Each row was made from one path, in order. Every step used is in the known rows, and no mark comes twice. Write each row's path.
Known rows:
muvo-kanaf-mupe-refe-pimu-lemilar: [-1.22, -2.61, +0.47, +3.24, +3.25, -2.71, +0.08, -1.09, +2.26, +2.63, +0.93, -0.89, -2.47, -0.13, -1.29, +1.69, -0.22, +1.90, +0.49, +2.14, -3.73]
mupe-muvo: [+0.77, +0.98, +0.83, +0.31, -0.95, +2.75, -2.57, +1.49, -2.51, -0.89, +0.89, +1.92, +3.77, +0.52, -0.98, +1.28, +4.06, +0.25, -2.30, -1.16, -0.63]
pimu-refe-mupe: [-0.07, -0.69, +2.27, -4.08, -0.22, -0.52, -2.42, -4.24, +4.60, +6.27, -1.52, +1.28, -6.51, -0.42, -2.64, +3.90, +3.62, +0.77, -0.54, -0.71, -0.58]
muvo-kanaf-mupe: [+3.82, +0.72, +1.51, +4.29, +1.29, -0.38, -1.30, -0.21, +2.00, -1.87, +2.68, +0.91, -1.69, +0.04, -1.39, +1.65, +2.58, +3.07, -0.79, -2.08, +0.33]
mupe-muvo-kanaf-refe-pimu: [+3.21, -3.34, +0.61, +0.14, +1.47, -1.43, -1.10, +1.08, +3.47, -2.86, +5.44, -0.77, -3.81, -2.77, +0.42, +3.16, +3.39, -1.60, +2.72, -1.21, +1.16]
kanaf-refe-mupe-muvo-gogor: [+2.09, -0.28, +0.25, +3.68, +1.51, +2.55, -3.97, -0.49, -0.16, -4.19, +3.31, +0.20, +1.30, +4.08, -3.00, +3.01, +4.03, +1.04, +0.19, -1.24, -0.45]
mupe-muvo-kanaf-refe: [+5.85, +1.55, -0.65, +2.05, -0.49, +0.35, +0.86, +2.12, +2.04, -6.88, +6.19, -2.93, -0.01, -0.36, +0.99, +2.50, +4.07, +0.55, -1.53, -1.55, +1.70]
muvo-gogor-kanaf-mupe-refe: [+5.10, +0.69, +2.17, +5.57, +2.81, +2.80, -2.32, +3.56, +0.07, -1.15, +4.55, -1.80, +0.71, +5.09, -2.36, -3.96, +7.65, +3.21, -2.63, -3.52, -2.81]
kanaf-mupe-muvo: [+3.09, +0.85, +2.84, +2.18, -0.32, +2.98, -4.03, +1.12, -2.09, +0.10, +0.40, +3.32, +1.29, -0.50, -1.42, +2.22, +6.66, +2.60, -2.41, -2.64, -0.85]
mupe-muvo-gogor-kanaf-refe-pimu: [+2.54, -4.62, +0.54, +2.05, +1.57, -0.85, -0.50, +1.73, +3.44, -2.37, +5.56, -1.50, -3.53, -1.21, +0.49, +0.43, +4.95, -0.72, +1.95, -2.00, +0.61]
pimu-lemilar: [-3.45, -0.48, -1.24, +2.17, +0.77, -2.49, +2.53, -2.21, +0.69, +2.50, -2.53, -1.19, -0.36, -0.33, +0.40, +1.14, -3.41, +2.20, -1.07, +3.63, -2.74]
gogor-muvo-kanaf-mupe-refe-pimu-lemilar: [-1.03, -2.25, -0.03, +4.94, +3.05, -3.23, +0.55, +0.12, +2.33, +2.26, +0.78, -0.85, -1.62, -1.10, +0.11, +0.85, +0.19, +2.34, -0.73, +1.90, -3.22]
refe-kanaf: [+2.88, -1.32, +0.21, -3.90, -0.66, +2.21, +1.50, -3.01, +3.19, -0.47, +2.80, -1.44, -2.36, +1.02, -0.24, +1.06, +1.45, -2.19, +2.25, -1.85, +0.94]
pimu-refe-kanaf-mupe-muvo-gogor: [+0.59, -0.61, +0.78, +2.70, +2.34, +4.21, -3.74, -1.67, +0.02, -3.88, +3.33, +0.38, +1.82, +4.36, -3.33, +1.61, +3.20, +1.28, +0.83, -0.29, -0.74]
mupe-refe-kanaf-muvo: [+8.42, +1.36, +0.67, +0.06, +0.42, +4.77, -0.79, -1.10, +2.98, -0.90, +3.54, -2.85, -1.23, -1.89, +1.86, +1.18, +5.24, -2.26, -1.76, -5.48, +0.74]
gogor-muvo-kanaf-refe: [+5.80, +1.64, -1.96, +4.29, -0.29, -1.61, +3.04, +3.22, +3.15, -6.76, +5.51, -3.80, -0.73, -1.95, +3.42, +0.73, +2.61, +0.99, -2.15, -1.41, +2.70]
gogor-kanaf: [+0.15, -0.69, -1.07, +3.60, -0.88, -0.34, +3.75, +2.26, +2.27, -0.52, +3.17, -2.34, +1.18, +2.10, +0.63, -4.89, +2.93, +1.15, -3.46, -2.29, -0.01]
muvo-gogor: [-1.34, -0.66, -1.46, +3.99, +2.60, +1.13, -1.45, -0.65, -0.51, -4.68, +2.25, -1.11, +2.46, +4.49, -2.06, -0.38, -1.85, +0.23, +1.92, +1.18, -0.30]
pimu-refe-kanaf-muvo: [+5.04, +0.66, +0.31, -2.21, -0.22, +3.94, +0.26, -3.68, +4.84, +0.53, +1.87, -2.52, -3.04, -3.86, +2.22, +2.46, +3.00, -2.33, -1.22, -3.54, +1.76]

Write each row's path:
[+1.81, -0.55, +0.63, +4.17, +2.17, +3.93, -3.79, -0.86, -0.81, -4.78, +3.53, +0.73, +2.53, +4.48, -3.11, +1.59, +3.41, +1.32, +1.01, -1.29, -0.73] => refe-kanaf-mupe-muvo-gogor
[+0.44, -1.36, +0.46, -6.82, -0.25, +2.65, +1.55, -4.61, +5.03, +1.43, +2.26, -2.05, -3.81, +0.80, -0.76, +1.07, +1.20, -2.18, +1.99, +0.01, +0.65] => pimu-refe-kanaf
[+4.53, -0.59, -1.19, +4.73, +0.14, +0.00, +3.04, +2.39, +3.22, -5.72, +5.92, -5.03, -1.56, +1.53, +1.66, -2.09, +4.42, +1.64, -1.35, -2.18, +1.20] => muvo-gogor-kanaf-refe
[+3.25, +0.20, +3.01, -1.16, -0.41, +4.21, -3.34, -1.13, +0.38, +0.80, +1.59, +2.34, -0.57, -0.16, -1.78, +2.77, +7.25, +1.55, -1.48, -2.68, -0.54] => pimu-refe-kanaf-mupe-muvo
[+6.31, +0.12, +1.15, +0.15, -0.63, -1.57, -0.96, -1.63, +5.12, -0.08, +3.07, -0.79, -6.31, -0.65, -1.09, +5.18, +5.37, +1.12, -0.64, -3.27, +1.13] => muvo-kanaf-refe-mupe
[+3.41, -2.85, +2.06, +2.87, +3.43, -0.80, -3.14, +2.87, +2.00, +0.61, +4.11, +0.67, -2.58, -0.90, -0.73, -0.23, +5.19, +0.07, +1.14, -2.31, -1.07] => gogor-muvo-kanaf-mupe-refe-pimu
[+4.50, +0.21, -1.01, +4.03, +2.93, +4.46, -1.99, -1.32, +1.53, -5.28, +4.74, -3.12, +1.62, +3.26, -0.71, +0.52, +1.86, -1.29, +0.73, -2.61, +0.22] => mupe-refe-kanaf-muvo-gogor
[+2.21, -4.92, +0.30, +1.97, +1.90, -1.80, +0.44, +1.24, +4.36, -2.08, +5.25, -2.14, -4.81, -1.44, +0.80, -0.04, +3.54, -0.85, +2.71, -1.64, +0.84] => muvo-gogor-kanaf-refe-pimu
[+3.40, -0.26, -1.36, +3.80, +2.35, +3.77, -1.27, -2.39, +2.02, -5.14, +3.82, -2.55, +1.01, +1.96, -0.18, +1.35, +0.43, -1.38, +1.15, -2.12, +1.04] => refe-kanaf-muvo-gogor
[+5.89, -0.44, +2.11, -1.04, -0.94, -1.15, -1.61, -1.79, +4.19, +2.18, +0.87, +0.01, -7.54, -1.76, -0.59, +4.93, +6.14, +1.24, -0.19, -3.37, +0.67] => kanaf-refe-mupe
[+6.00, +2.27, +1.59, +5.32, +2.50, +1.67, -2.37, +4.19, +0.01, -1.79, +4.33, -0.97, +1.32, +2.71, -1.24, -2.02, +6.51, +2.70, -3.19, -3.03, -1.77] => gogor-muvo-kanaf-mupe-refe
[+1.20, +1.99, -3.14, +5.84, +0.29, -1.89, +2.57, +3.00, +1.77, -5.18, +4.21, -1.43, +4.19, +0.29, +1.67, -1.20, -0.74, +0.39, -3.25, -0.36, +1.98] => gogor-muvo-kanaf
[+5.85, +1.86, +2.20, +3.57, +2.65, +2.18, -2.99, +2.89, +0.06, -1.53, +4.56, -1.14, +0.50, +3.63, -2.51, -1.18, +6.01, +2.34, -1.95, -2.83, -2.22] => muvo-kanaf-mupe-refe
[+5.52, +1.05, -1.09, +1.92, -0.06, -0.89, +2.08, +1.49, +3.23, -6.42, +5.81, -3.90, -1.80, -0.56, +1.46, +1.83, +2.18, +0.40, -0.50, -1.04, +2.05] => muvo-kanaf-refe
[+4.50, +0.21, +2.94, +0.23, -0.69, +4.02, -3.40, -0.30, -0.50, -0.19, +1.85, +2.65, +0.15, -0.09, -1.44, +2.83, +7.38, +1.56, -1.35, -3.55, -0.45] => refe-kanaf-mupe-muvo
[-0.78, -1.14, -2.11, +6.37, +1.03, +0.45, +2.74, +1.82, +1.92, -3.80, +4.77, -3.11, +2.90, +5.27, -0.78, -5.14, +1.60, +1.29, -2.18, -1.48, -0.32] => muvo-gogor-kanaf
[+4.87, +1.17, -0.79, +5.02, -0.61, +1.77, +1.71, +1.14, +2.99, -0.80, +2.47, -2.67, +0.48, -2.94, +3.16, -1.81, +4.20, +0.03, -5.03, -5.17, +1.34] => gogor-kanaf-muvo
[+4.76, -0.34, -0.95, +4.70, -0.12, +0.91, +2.20, +2.92, +2.36, -6.13, +6.15, -4.30, -0.30, +1.69, +1.35, -1.61, +5.72, +1.74, -2.09, -2.52, +1.00] => mupe-muvo-gogor-kanaf-refe
[+5.38, -1.13, +2.97, -0.17, +0.38, +1.84, -1.12, -2.63, +2.95, +1.05, +1.42, +0.99, -5.17, -0.79, -0.78, +2.08, +4.72, +1.78, +1.41, -3.45, +0.26] => refe-kanaf-mupe
[-0.37, -0.75, -1.69, +6.53, +0.53, +1.77, +1.47, +2.55, +0.68, -4.27, +5.18, -2.16, +4.83, +5.52, -1.24, -4.51, +3.68, +1.55, -3.26, -2.03, -0.52] => mupe-muvo-gogor-kanaf
[-1.88, -3.46, +0.29, +5.03, +3.64, -2.18, +0.36, -0.73, +2.29, +2.37, +1.19, -1.58, -2.01, +1.40, -1.35, -0.33, +0.66, +2.50, +0.24, +1.69, -4.12] => muvo-gogor-kanaf-mupe-refe-pimu-lemilar
[+1.26, +1.95, -1.47, +2.66, -0.04, +1.07, -0.48, +1.54, +0.18, -5.29, +5.27, -0.24, +5.12, +2.63, -1.71, +1.40, +1.43, -0.18, -2.46, -0.61, +0.52] => mupe-muvo-kanaf
[+1.33, -3.54, +1.92, -0.87, +2.99, -0.07, -3.17, +1.68, +1.14, +1.80, +2.96, +0.09, -2.53, +0.06, -1.48, -0.21, +3.51, -1.86, +2.73, -1.00, -1.72] => mupe-refe-pimu
